Each row comes from the steps of one walk. Every step used is in the known rows, and no mark comes twice. Write the walk behind each row, first mark first.
(in the rows, 128 means zero)
Known rows
nefon pazol semik debe depe momus: [127 105 150 150 156 131 146 174 101 182 105 141  55 150 144 158 160  79
 112 131 150  87 138  80 121 193]
ropi seki: [139 128 158 105 122 163 154 164 127 142 143 109  80 127 119 135 101 102
 113 113 131  98 107 113 118 166]
nefon debe semik momus: [132 121 147 117 101 147  97 182 108 150 113 110  71 133  93 164 119  78
 101 132 125  85 131  94 118 156]
semik debe: [124 119 162 129 119 147 144 179 119 136 126 142  94 143 131 130 128 107
 110 130 119  98 134 112 116 178]
ropi debe: [122 103 138 104 113 147 157 171 137 120 126 110  84 110  96 144 116  98
 114 114 128  99 135 102 117 169]
momus nefon debe: [142 102 134  97 133 151 121 170 126 147 135 106  71 137 126 145 113  86
  88 128 139 101 130  83 106 180]
nefon pazol semik momus depe: [115  97 137 132 135 188 131 174 101 163 157 118  63 119 132 156 129  82
  96 124 156  69 146  62 135 177]
depe momus nefon: [128  77 150 110 132 142 156 171 120 154 117  96  98 139 118 139 129  77
  88 139 159  96 124  75 116 163]
semik debe depe: [131 130 165 126 130 118 137 162 106 144 123 129  90 156 133 128 147  94
 115 128 119 110 130 127 115 188]
mudar puzokin seki: [107 114 140 101 111 172 138 160 120 132 125 113 122 136 109 139 121  92
 117  98 121  86 135 114 128 166]
nefon pazol semik debe depe: [125 125 149 141 150 138 136 176 101 179 129 142  56 153 149 149 147  86
 121 120 136  87 135  98 117 198]
momus depe seki: [122 110 154 121 104 161 135 175 129 133 130 100 124 129 139 113 125 111
 110 142 159 105 137  86 130 183]
ropi debe semik: [125 114 148 114  91 138 145 182 135 128 117  82  92 115  92 156 121  69
 131 126 129  85 133 104 121 170]
debe semik: [125 123 165 126 100 146 127 180 112 154 115  90 110 135 111 139 124  64
 121 128 131  84 128 110 125 170]
nefon pazol semik: [116 104 140 130 143 178 139 183 110 179 127 131  67 127 131 147 119  85
 109 108 148  75 134  79 122 181]
debe nefon pazol semik momus: [126  86 133 136 127 176 110 191  96 199 141 129  55 102 109 181 127  93
 108 112 162  69 133  79 108 170]
debe nefon pazol semik: [133  92 137 139 136 174 115 186 110 199 133 120  67 100 130 169 126  81
 122 109 161  73 139  85 109 196]
depe debe semik: [ 86 124 182 139 121 154 125 177 124 146 101  93 124 137 107 136 115  71
 127 137 139  92 137 106 125 169]
momus nefon: [127  96 150 102 125 151 146 173 117 150 142  96  96 141 125 130 117  85
  96 129 145  95 120  95 112 168]
nefon pazol semik debe: [118 111 147 145 140 169 144 193 113 170 133 156  61 139 146 154 130  97
 115 123 135  73 141  82 119 188]
debe depe momus: [130 103 160 120 142 117 143 151 101 157  92 101  96 141 112 130 149  77
 103 125 146 115 127 105 122 173]
debe nefon pazol: [143  96 145 139 124 150 124 172 122 176 130 109  72  95 128 157 132  90
 128 113 153  91 129 106 109 199]
depe momus nefon debe: [142  82 135 105 139 142 133 168 128 150 109 105  70 135 121 154 125  78
  83 139 155 102 132  64 110 174]
semik momus: [115 103 151 114 114 158 136 173 102 146 129 127  89 133  94 136 119 107
  92 119 131  94 122 104 120 144]
puzokin seki: [123 124 147 104 125 156 139 181 113 138 118 116 115 134 117 144 114 116
 125 113 124  88 128 119 135 171]
depe momus nefon debe semik: [144  95 145 115 117 131 119 179 126 159 103  78  78 139 117 166 129  46
  97 150 152  86 132  66 113 175]
pazol nefon debe semik momus depe seki: [130 114 129 117  82 163 102 199 113 137 134 107  99 137 125 167 131  97
 103 168 162  66 136  79 116 178]

Write each row's walk
[133  77 116 131 118 177 126 179 122 158 167 101  45  72 111 197 137  81
 118 121 167  68 155  62 119 193]  ropi debe nefon pazol semik momus depe
[106  98 161 154 143 159 123 170 133 169 117 112  86  98 125 154 124  96
 132 121 163  99 138 103 110 198]  depe debe nefon pazol
[129 114 131 111 103 159 106 195  98 149 126 122  76 137 100 179 123  81
  98 144 134  61 128 101 106 164]  pazol nefon debe semik momus
[104 101 145 114 127 183 126 189  91 169 132 137  85 137  95 149 113  98
  86 116 139  78 132  82 121 139]  pazol semik momus
[100  93 153 156 155 191 112 170 126 175 142 102  89  91 147 166 129  73
 128 131 177  81 167  70 124 218]  momus depe debe nefon pazol semik
[129 101 150 140 123 167 112 198 109 179 135 141  90 119 130 169 130  92
 119 127 138  78 150  93 102 193]  pazol semik debe nefon
[122  89 135 119 145 174 145 187 112 184 149 109  64 137 139 150 120  77
  99 121 163  71 126  66 114 178]  momus nefon pazol semik
[126 123 155 113 115 121 132 172 113 156 105 107 113 151 121 108 134 114
 113 127 151 120 114 114 117 170]  debe depe seki
[104  90 159 154 135 172 116 158 124 153 147 101  81  89 125 162 134  94
 118 136 170  93 150  87 124 194]  semik momus depe debe nefon pazol
[133  84 135 142 128 186 107 177 100 184 162 108  64  92 129 180 138  77
 108 125 169  67 150  68 123 193]  debe nefon pazol semik momus depe
[127  80 116 126 118 167 129 193 117 174 146 122  38  82  90 198 127  95
 118 111 158  70 138  75 105 170]  ropi debe nefon pazol semik momus
[128  99 150 126 103 141 136 184 108 168 149  82  65 141 113 161 128  67
 107 138 154  68 109  86 118 156]  debe semik momus nefon pazol
[119 116 162 129  74 153 117 189 113 140 132  83 123 136 113 137 131  91
 110 157 158  83 130  83 133 159]  debe semik momus depe seki
[ 89  88 150 151 147 186 109 188 108 193 128 132  70 104 105 178 119 100
 113 121 171  77 143  78 110 169]  depe debe nefon pazol semik momus
[ 73 101 160 132 147 200 122 173 106 145 140 120 105 130 114 147 116  90
  91 138 155  84 159  68 135 161]  pazol semik momus depe debe
[125  93 123  96 137 178 107 190 103 171 144 128  54 143 106 168 108  89
  70 129 148  79 132  59 108 151]  pazol semik momus nefon debe
[132 111 145 128 152 134 142 178 104 180 150 122  50 163 158 154 148  76
 109 133 150  82 128  84 109 199]  momus nefon pazol semik debe depe
[ 90 110 172 132 144 175 137 155 130 121 130 100 122 122 134 122 120  87
 110 137 148 106 157  93 135 190]  momus depe debe
[126 112 142 129 132 131 140 198 114 184 139 126  67 171 159 141 145 107
 114 146 170  88 116  75 107 188]  momus nefon pazol semik debe depe seki
[ 83 104 169 129 135 176 131 157 117 121 138 109 110 124 113 133 122  99
  96 141 148 101 150  89 135 166]  semik momus depe debe
[124 114 163 128  94 157 119 172 103 137 144  78 106 129 112 148 133  60
 108 143 138  77 139  94 137 167]  debe semik momus depe
[ 85 105 173 125 115 152 126 184 113 150 132  82 108 150  95 150 115  74
 103 152 154  83 124  89 118 143]  depe debe semik momus nefon
[106  98 168 141 136 170 112 157 132 141 135  89 123  95 133 145 128  81
 123 137 160 105 161  99 122 208]  momus depe debe nefon
[139  97 160 123 139 104 153 163 109 152 119 106  85 166 136 142 158  77
  98 149 146 106 125  95 110 182]  semik debe depe momus nefon
[128 105 123  94 127 144  98 192  99 180 128 118  65 162 110 152 126 109
  79 140 167  97 117  66 104 153]  pazol semik momus nefon debe depe seki
[123  71 135 127 152 164 155 184 113 188 125 109  62 135 133 161 130  67
  93 132 178  70 129  47 119 173]  depe momus nefon pazol semik
[135  95 130  94 124 153 116 175 114 147 142 115  58 138 105 155 113  98
  74 132 140  96 123  79 105 154]  semik momus nefon debe
[125  97 141 132 141 165 150 195 118 173 154 136  57 150 156 158 128  89
 105 134 149  68 133  70 110 189]  momus nefon pazol semik debe
[141 101 129 108 149 127 128 162 101 153  93 126  74 142 123 159 150  80
  92 136 149  96 133 100 106 192]  pazol nefon debe depe momus
[134 120 135 112 110 157 113 191 112 150 117 113  86 137 122 169 123  70
 114 139 133  66 136 106 108 190]  pazol nefon debe semik
[121 109 157 135 149 133 138 176  96 171  99 139  85 158 129 150 154  79
 102 135 140  94 143  87 119 181]  pazol semik debe depe momus
[100 101 168 138 136 162 114 172 127 158 114 109 115 105 111 146 118  97
 123 126 152 107 144 110 108 185]  depe debe nefon
[ 79  99 154 146 155 197 130 172 112 156 145 123  76 121 126 155 121  90
  99 134 165  77 156  60 136 174]  nefon pazol semik momus depe debe
[127  94 152 123 152 129 145 178  98 175 122 118  81 169 137 155 153  68
  93 147 155  89 134  73 111 179]  pazol semik debe depe momus nefon
[109  98 137 128 133 180 135 187  96 180 136 140  55 128 109 158 120  98
  96 113 149  71 128  74 122 154]  nefon pazol semik momus
[101  93 165 141 128 174 108 162 115 142 143  98 111  97 111 157 129  94
 111 140 161 100 155  93 122 182]  semik momus depe debe nefon
